Each row was made from one small tree. The marks that hang from a mark follow it in brackets, in alphabetical order. Every link used is in the known rows. Write each row's tree.
(in the rows, 128 means zero)
Known rows
fedig(muvarev(nemed)): [126 119 105 143 134 124 141 113 110 114 145 142 135 140 129 147 138 167
 120 158 144 120 102 147 110 126 123 130 121 142  99 113 115  98  88  90
 139 140 139]
kebimi(sikape(pena)): [123 164  92  98 124 139 136  98 121 133 128 142 133 136  96 142 135 143
 154 128 122 165 115 150 131  73 153 125 115 110 141 112 142 110 104 107
 151 122 145]
bokeg(sikape): [104 116 108 113 163 113 145 121 128 133 124 145 134 143 136 117 123 130
 120 139 151 109 139 110 128 113 141 135 129 107 114 113 139 149 119 102
 147 138 142]
sikape(kebimi pena): [148 155 130 109 136 127 130  87 143 159 145  91 126 113 102 165 115 106
 149 147 113 190 105 120 143  92 141 146 105 117 135 118 140 122  94 145
 136 121 159]
kipi(puset(duti(veze) fedig(muvarev(nemed)))): [159 132 134 165 173 106 116 124 117 143 163 142 136 136  49 181 146 154
  95 136 150 101 126 142 106  88  86 131 135 158 145 119 133 133  72  80
  91 124 124]
dovupe(goduf sikape(kebimi pena)): [146 157 117  97 147 152 141  71 113 132 125 109 154 142  92 163 159  90
 181 139 102 172 150  99 165  61 185 161  87 121 121  97 143 137  61 124
 129 131 185]
dovupe(goduf(doke)): [123  99 117  97 127 142 140 129 123 106 133 123 108 155 105 134 164 122
 129 115 125 135 140  94 132 137 135 118  83 144 131 139 132 171 110 148
 141 145 156]
duti(puset(fedig(muvarev(nemed(sikape))) kipi) veze): [139  97 120 133 185 112 134 106 120 163 162 144 145 137  68 163 129 125
  91 110 160 106 107 133 128 110 107  91 114 128 151  97 174 151  91  75
 105 156 142]
fedig(muvarev(nemed(sikape))): [119 117 105 109 145 122 145 105  84 116 135 147 150 154 117 152 143 179
 132 139 142 117 108 159 114 114 124 129 134 130 100  98 120  90  85  59
 149 149 154]
nive(sikape tetig(doku)): [ 99  96 112 102 128 139 147 137  67 128 120 141 170 125 139 171 145 139
 156 138 150 110 123 132 137  81 118 159  99  84 143 149 165 111 116 108
 135 163 150]
tetig(doku(lemog) nive(sikape(kebimi(gopi) pena))): [114  97 135  83 183 158 170  92  78 139 115  95 146 109 127 170  80  73
 180 160 151 155 142  83 138  57  51 170  94 103 204 117 178  80 108 101
 170 163 192]
bokeg(sikape(kebimi(gopi) pena)): [118 145  86 103 181 134 155  80 145 164 147 118 119 141 113 154  82 100
 158 126 131 157 124  84 151  67 155 141 111 103 139 100 157 121  63 104
 175 141 174]
puset(duti(veze) fedig(muvarev) kipi): [144  95 135 178 188  96  77 118 139 133 175 119 109 146  82 180  91 160
  99 137 164 125 104 121 103  78 119 119 137 160 191 108 194 147 102  99
  93 110 123]
fetir(begog gopi): [160 137 104 153 193 143 179 101 123 113 129  81 108 157 132 129  97 112
 108  91 136 100 125 126 132 164 129 107 122 109 119 126  71 121 122 120
 155 124 106]
kipi(puset(duti(veze) fedig(muvarev(nemed(sikape(kebimi)))))): [172 126 153 125 191 108 114 100  93 162 163 128 153 146  26 203 136 137
 108 137 133 121 137 129 118  82  85 145 150 143 151  94 146 120  52  55
  92 138 166]
puset(duti fedig(muvarev(nemed(sikape(pena)))) kipi(veze)): [152 107 105 129 218  76  87  81 124 153 162 112 134 164  74 190  96 199
 131 132 190 165  79 131  96  31 134 121 143 134 181 103 179 100  49  64
 110 104 141]
doku(lemog tetig(nive)): [161 123 148 133 164 184 172 123 120  86 122 128 133 109 125 152 131 105
 143 123 162 152 170 157 153 143  74 140 144 129 136 113 128  93 176 106
 105 100 140]
sikape(kebimi(gopi) pena): [144 159 102 118 149 151 139  80 148 163 154  99 112 126 100 169  82  96
 170 112 106 182 112  99 154  76 144 135 108 121 156 115 148  96  68 131
 158 130 163]
puset(fedig(muvarev(nemed))): [130 111 120 149 132 137 144 100 109 100 138 137 161 159 132 149 110 176
 132 170 131 147 101 143 123  95 120 127 146 137 124 121 133 119  66  88
 163 150 132]
puset(duti(veze) fedig(muvarev(nemed(sikape))) kipi): [143  82 123 134 213  74  82 108 110 149 172 129 131 171  68 179 103 172
 116 145 173 129  84 138 115  82 107 124 140 135 175 105 183 130  79  52
  89 110 136]
puset(duti fedig kipi): [167  97 139 147 188  76  66 130 144 139 163 109 127 152 121 146  73 147
 114 131 150 149 105 114 121  95 120 141 156 119 186 141 198 145 119 122
 109 101 129]
puset(kipi): [145 109 121 130 163  97  99 136 154 147 153 118 123 123 138 111 107 124
 110 111 156 130 117 111 112 140 135 127 130 110 134 126 175 132 134 130
 115 111 137]
fedig(muvarev(nemed(sikape(kebimi pena)))): [133 134 106  95 150 122 147  74  95 139 148 121 147 142  99 180 133 163
 147 153 132 162  92 154 124  90 133 141 118 121 106  91 130  85  60  72
 154 143 177]
puset(duti fedig kipi(veze)): [168  95 145 152 204  86  64 117 151 157 150 105 123 150  89 158  75 140
 115 128 174 151 117  82 105  74 124 121 157 138 204 129 186 135  96 116
  78  96 122]
tetig(doku): [107 102 138 107 122 113 120 141  90 141 121 116 134 113 141 148 125 136
 133 151 136 122 124 114 130 116  92 137 106 113 157 147 138 143 132 132
 146 154 154]
dovupe(goduf(doke) sikape(kebimi(gopi) pena)): [126 142  73  85 152 166 155  68 120 136 132 110 116 181  69 167 143  84
 189 105 112 164 156  50 160  72 168 134  74 135 149 129 147 144  31 118
 173 162 191]
bokeg(sikape(kebimi pena)): [122 139 110  95 169 113 146  84 141 161 140 114 132 129 114 151 112 110
 138 157 138 164 118 102 140  80 154 151 110  97 119 102 150 144  87 118
 156 132 169]
muvarev(fedig): [127 127 149 133 127 126 135 110 168 127 123 110 131 124 132 129 146 136
 140 136 121 139 105 104 152 116 114 133 142 141 119 148 112 150 108 126
 154 140 135]
fedig(muvarev(nemed(sikape(kebimi(gopi) pena)))): [132 139  84 102 160 141 152  70 100 142 155 124 137 154  99 182 107 154
 164 125 127 157  97 138 134  77 136 133 119 124 122  87 136  65  38  61
 174 150 180]
doku(lemog tetig(nive(sikape(kebimi pena)))): [160 133 144 108 179 182 185  82 116 107 129 115 149 115 107 179 120  80
 160 146 157 172 159 146 159  89  86 169 128 118 138  98 149  78 143  97
 115 113 166]
fetir(gopi): [123 137 109 136 171 134 155 121 127 112 135 103 109 147 124 120 107 115
 122 107 127 107 140 116 124 144 144  93 131 124 134 131 100 108 114 110
 152 121 108]
tetig(doku nive(sikape(kebimi(gopi) pena))): [ 91 104 122  72 175 128 156 107  86 162 108  90 164 118 119 167  81  84
 182 170 163 150 137  84 135  53  62 163  83 102 181 124 180  77  97 115
 185 175 185]
doku(lemog tetig(nive(sikape(kebimi(gopi))))): [165 115 138 118 190 205 184  92 107 103 132 129 144 135 115 171  87  61
 166 124 147 142 186 111 165 106  77 161 149 126 155  95 154  57 129  76
 118 131 175]

Which tree is each row?
[133 144 107 102 181 168 176  93 129 135 127 112 157 135 100 179  93  83
 181 132 165 156 160 130 167  72 100 153 117 120 131 105 157  54 108 102
 150 134 162] -> doku(tetig(nive(sikape(kebimi(gopi) pena))))
[159 147 139 145 170  97 103 148 133 169 154 133 106 109  44 164 162 110
  91  98 146  85 150 128 111 117  93 132 118 150 148 125 128 143 128 115
  61 105 121] -> kipi(puset(duti(veze)))
[157 136 120 114 190 202 192  79 121 109 135 120 138 126 108 181  93  72
 179 119 152 164 167 129 170  75  88 161 130 121 156  97 154  58 121  86
 133 120 171] -> doku(lemog tetig(nive(sikape(kebimi(gopi) pena))))
[140 108 129 177 162 133 129 115 147 150 164 137 125 115  80 163 116 113
  75 105 152 103 125 117 114 108 117  87 110 152 164 102 181 166 112 120
 108 154 127] -> duti(puset(fedig(muvarev) kipi) veze)
[ 99  73 153  92 167 139 162 131  61 110  95 120 159 110 149 137 117 101
 147 172 168 113 155 107 117  98  38 164 109 108 182 127 162 106 158  98
 145 162 163] -> tetig(doku(lemog) nive(sikape))
[166  80 143 126 219  77  76  93 108 165 182 110 136 168  55 196  86 144
 119 163 159 150  89 113 123  86 105 137 143 133 177  95 193 126  61  54
  82 116 163] -> puset(duti(veze) fedig(muvarev(nemed(sikape(kebimi)))) kipi)
[166 131 134 136 193 113 117 104  98 146 137 138 158 150  42 191 140 178
 108 112 166 112 148 124  87  55 102 124 167 154 157  98 130  97  43  52
  98 135 145] -> kipi(puset(duti fedig(muvarev(nemed(sikape)))) veze)
[ 69 103 122  76 158 106 156 128  85 142  92 104 169 109 135 146 125 123
 162 179 185 131 126 128 118  61  61 157  77 101 160 136 164 102 136 124
 176 160 150] -> tetig(doku nive(sikape(pena)))
[173 142 148 149 161 106 106 137 129 137 146 131 143 131  87 156 124 142
 103 110 128 117 149 131 115  91  98 145 161 133 156 136 150 139 108 119
 116 122 131] -> kipi(puset(duti fedig))
[102 141  74  87 134 141 154  93 120 113 113 126 122 171  84 142 190 129
 167 112 135 144 144  98 142  80 167 128  68 134 126 142 129 171  75 128
 162 145 151] -> dovupe(goduf(doke) sikape(pena))
[114 142 110 105 164 146 176 114 126 116 112 126 162 127 114 159 136 119
 160 141 185 142 150 171 151  78 100 149 112 118 110 116 140  79 145 112
 140 120 130] -> doku(tetig(nive(sikape(pena))))
[137 115 124  95 143 165 162  87  73 134 144 115 153 104 123 206 133 112
 172 145 125 170 107 124 150  54 120 181  88  76 170 134 176 109  97 112
 129 146 185] -> nive(sikape(kebimi pena) tetig(doku(lemog)))
[162 118 123 144 174 112 113 129 159 181 146 125 115 101  95 138 124  90
  81  81 167 103 140  86 106 133 127  94 111 132 155 118 160 139 128 142
  80 134 136] -> duti(puset(kipi(veze)))
[160  85 123 134 220  81  79  96 111 146 157 121 142 174  81 180  90 186
 119 135 186 141 101 110  92  62 123 122 162 139 180 102 180 102  56  55
  95 115 145] -> puset(duti fedig(muvarev(nemed(sikape))) kipi(veze))
[136 128 123 105 148 135 148  62  97 124 143 115 172 161 103 181 107 172
 157 167 120 189  91 150 137  59 132 139 143 119 130  97 147 105  40  75
 177 151 167] -> puset(fedig(muvarev(nemed(sikape(kebimi pena)))))
[133 124 145 152 140 146 147 119 133 156 135 137 132 121  68 156 133  89
 102 118 123 112 133 121 153 110 105  91 106 144 165 125 136 179 120 130
  99 154 111] -> duti(puset(fedig) veze)
[116 127 134  88 172 125 157  98 119 147 109  98 168 121 107 142 109  85
 162 174 161 162 135 115 124  77  96 164 104 112 136 109 163  83 113 122
 150 141 153] -> tetig(nive(sikape(kebimi pena)))
[ 77  79 143  80 159 109 149 143  69 134  86 114 177 119 143 135 117 111
 148 183 181 107 149 108 114  94  48 157 100 106 160 135 163 103 147 113
 162 172 156] -> tetig(doku nive(sikape))
[138 104 132 128 123 167 146 137  77 108 136 131 133  97 140 174 146 141
 149 116 132 146 119 136 143 120 106 143 108  90 165 152 152 126 137 122
 116 132 152] -> nive(tetig(doku(lemog)))
[120  90 122 112 136 164 160 124  59 105 126 147 156 117 145 174 144 132
 154 128 139 116 126 131 139  85 108 165 108  85 163 142 165 114 127  95
 122 154 158] -> nive(sikape tetig(doku(lemog)))
[141 113 124  99 151 125 139  89  82 132 143 130 153 151 106 169 127 150
 135 158 129 140 113 136 120 121 123 141 137 126 106  86 129  86  68  62
 143 155 180] -> fedig(muvarev(nemed(sikape(kebimi))))
[143 119 147  99 172 154 163 112 111 127 115 117 173 133 108 167 114  78
 152 164 167 140 175 130 154 114  87 161 135 120 112 105 148  75 138 105
 118 136 162] -> doku(tetig(nive(sikape(kebimi))))
[157 111 125 176 167 139 125 106 148 144 149 129 137 118 100 162 102 131
  79  98 161 118 139  95  93  90 133  88 136 153 167 102 178 139  92 124
 121 159 139] -> duti(puset(fedig(muvarev) kipi(veze)))
[142 133 139  63 163  98 143  66 145 172 135  91 155 143  96 157 150 134
 177 159 121 192  63 117 180  91 111 153 125 102 105 134 110 126  51  81
 157 134 177] -> muvarev(fedig nemed(sikape(kebimi pena)))
[139 135 123 116 173 179 190  98 118  90 120 133 144 117 121 161 137 109
 159 128 172 150 156 170 152  84  88 158 125 121 135 108 139  82 159  94
 122 106 139] -> doku(lemog tetig(nive(sikape(pena))))
[149 145 140 170 148 164 143 106 130 125 127 134 154 121  72 163 137 153
  99 101 153 116 175 103  75  65 123 106 165 166 145  96 132 114  55  98
 126 151 132] -> kipi(puset(fedig(muvarev)) veze)
[124  98 111  99 149 163 148 112  68 151 139 124 165 134 124 195  94  96
 178 130 127 129 134  83 154  75 119 164 105  85 167 134 182  82  72 100
 146 180 188] -> nive(sikape(kebimi(gopi)) tetig(doku))
[160 139 152 153 170 108 106 134 133 153 150 131 130 127  47 166 139 121
 100 112 136 108 148 126 122  88  91 131 142 146 168 130 142 158 105 109
  82 115 115] -> kipi(puset(duti(veze) fedig))
[133 153 106  76 160 147 142  75 115 162 140 107 131 144  89 172  94 114
 180  91 108 173 121 116 156  67 144 134 126 108 157  96 152  88  70  94
 166 140 178] -> nemed(sikape(kebimi(gopi) pena))
[ 91 129 114  98 163 121 165 115 123 128  98 117 163 125 119 124 126 117
 158 155 177 139 130 141 116  71  96 149 100 116 132 118 153  88 132 120
 158 134 123] -> tetig(nive(sikape(pena)))
[115  94 156  76 173 138 163  98  73 136 108  90 157  98 128 167 108  84
 163 188 156 162 135 101 128  69  50 179  92  98 187 119 173 101 130 111
 152 155 188] -> tetig(doku(lemog) nive(sikape(kebimi pena)))
[151  85 123 165 203  75  79 115 133 148 182 123 118 158  79 173  98 160
 106 162 173 131  79 126 111  91 107 124 128 148 172 120 179 139  83  79
  81 103 123] -> puset(duti(veze) fedig(muvarev(nemed)) kipi)
[147 115 138  75 174 121 144  77 135 169 137 106 153 163 103 148 117 112
 181 136 111 160  90  79 186 113 101 143 150 111 119 129 117 104  40  59
 160 156 185] -> muvarev(fedig nemed(sikape(kebimi(gopi))))
[163 103 116 163 180 121 128 103 142 154 155 133 146 128 100 156 108 133
  84 119 170 123 116 100 101 104 120  94 127 141 151 111 166 130  73 105
 111 154 139] -> duti(puset(fedig(muvarev(nemed)) kipi(veze)))
[160  98 134 178 195 103  73 107 140 131 159 113 120 150  94 182  76 173
 102 130 179 139 119  94  79  59 134 117 160 164 197 106 188 118  80 102
  99 113 131] -> puset(duti fedig(muvarev) kipi(veze))
[131 119 104 128 185 109 141  92 133 170 166 136 137 129  60 172 134 139
 104 105 164 128  86 152 132  79 118  91  95 124 152  98 173 150  83  84
 118 145 136] -> duti(puset(fedig(muvarev(nemed(sikape(pena)))) kipi) veze)
[147 107 138 153 172 118 120 126 157 174 157 128 127 116  77 141 117  84
  86 102 149 114 123 107 138 121 110  92 107 129 170 124 179 182 126 133
  88 138 119] -> duti(puset(fedig kipi) veze)
[140 138 117  72 173 117 151  61 148 175 142  96 146 152  94 160 122 127
 195 131 114 186  68 101 189  78 112 145 127 106 122 132 118 105  31  70
 174 143 180] -> muvarev(fedig nemed(sikape(kebimi(gopi) pena)))
[163 110 135 151 174 123 117 116 157 166 142 122 140 119  97 140 101 103
  90  94 159 127 137  84 117 105 125  92 133 129 174 122 174 152 105 137
 102 144 131] -> duti(puset(fedig kipi(veze)))
[156 144 149 147 155 149 134 114 140 148 119 127 158 121  68 141 136 123
 109  99 149 127 172  92  99  78 116 110 161 143 151 116 129 131  69 111
 107 137 124] -> kipi(puset(fedig) veze)
[167 111 160 111 182 186 177  98 102  99 125 124 155 123 115 169 114  69
 149 151 152 147 180 128 155 119  77 169 148 121 138  97 148  79 151  87
 101 124 172] -> doku(lemog tetig(nive(sikape(kebimi))))
[181  84 141 125 225  84  74  80 108 163 166 104 147 170  69 198  75 158
 122 155 173 162 104  88 101  67 121 135 166 136 185  92 188  98  40  57
  89 120 174] -> puset(duti fedig(muvarev(nemed(sikape(kebimi)))) kipi(veze))
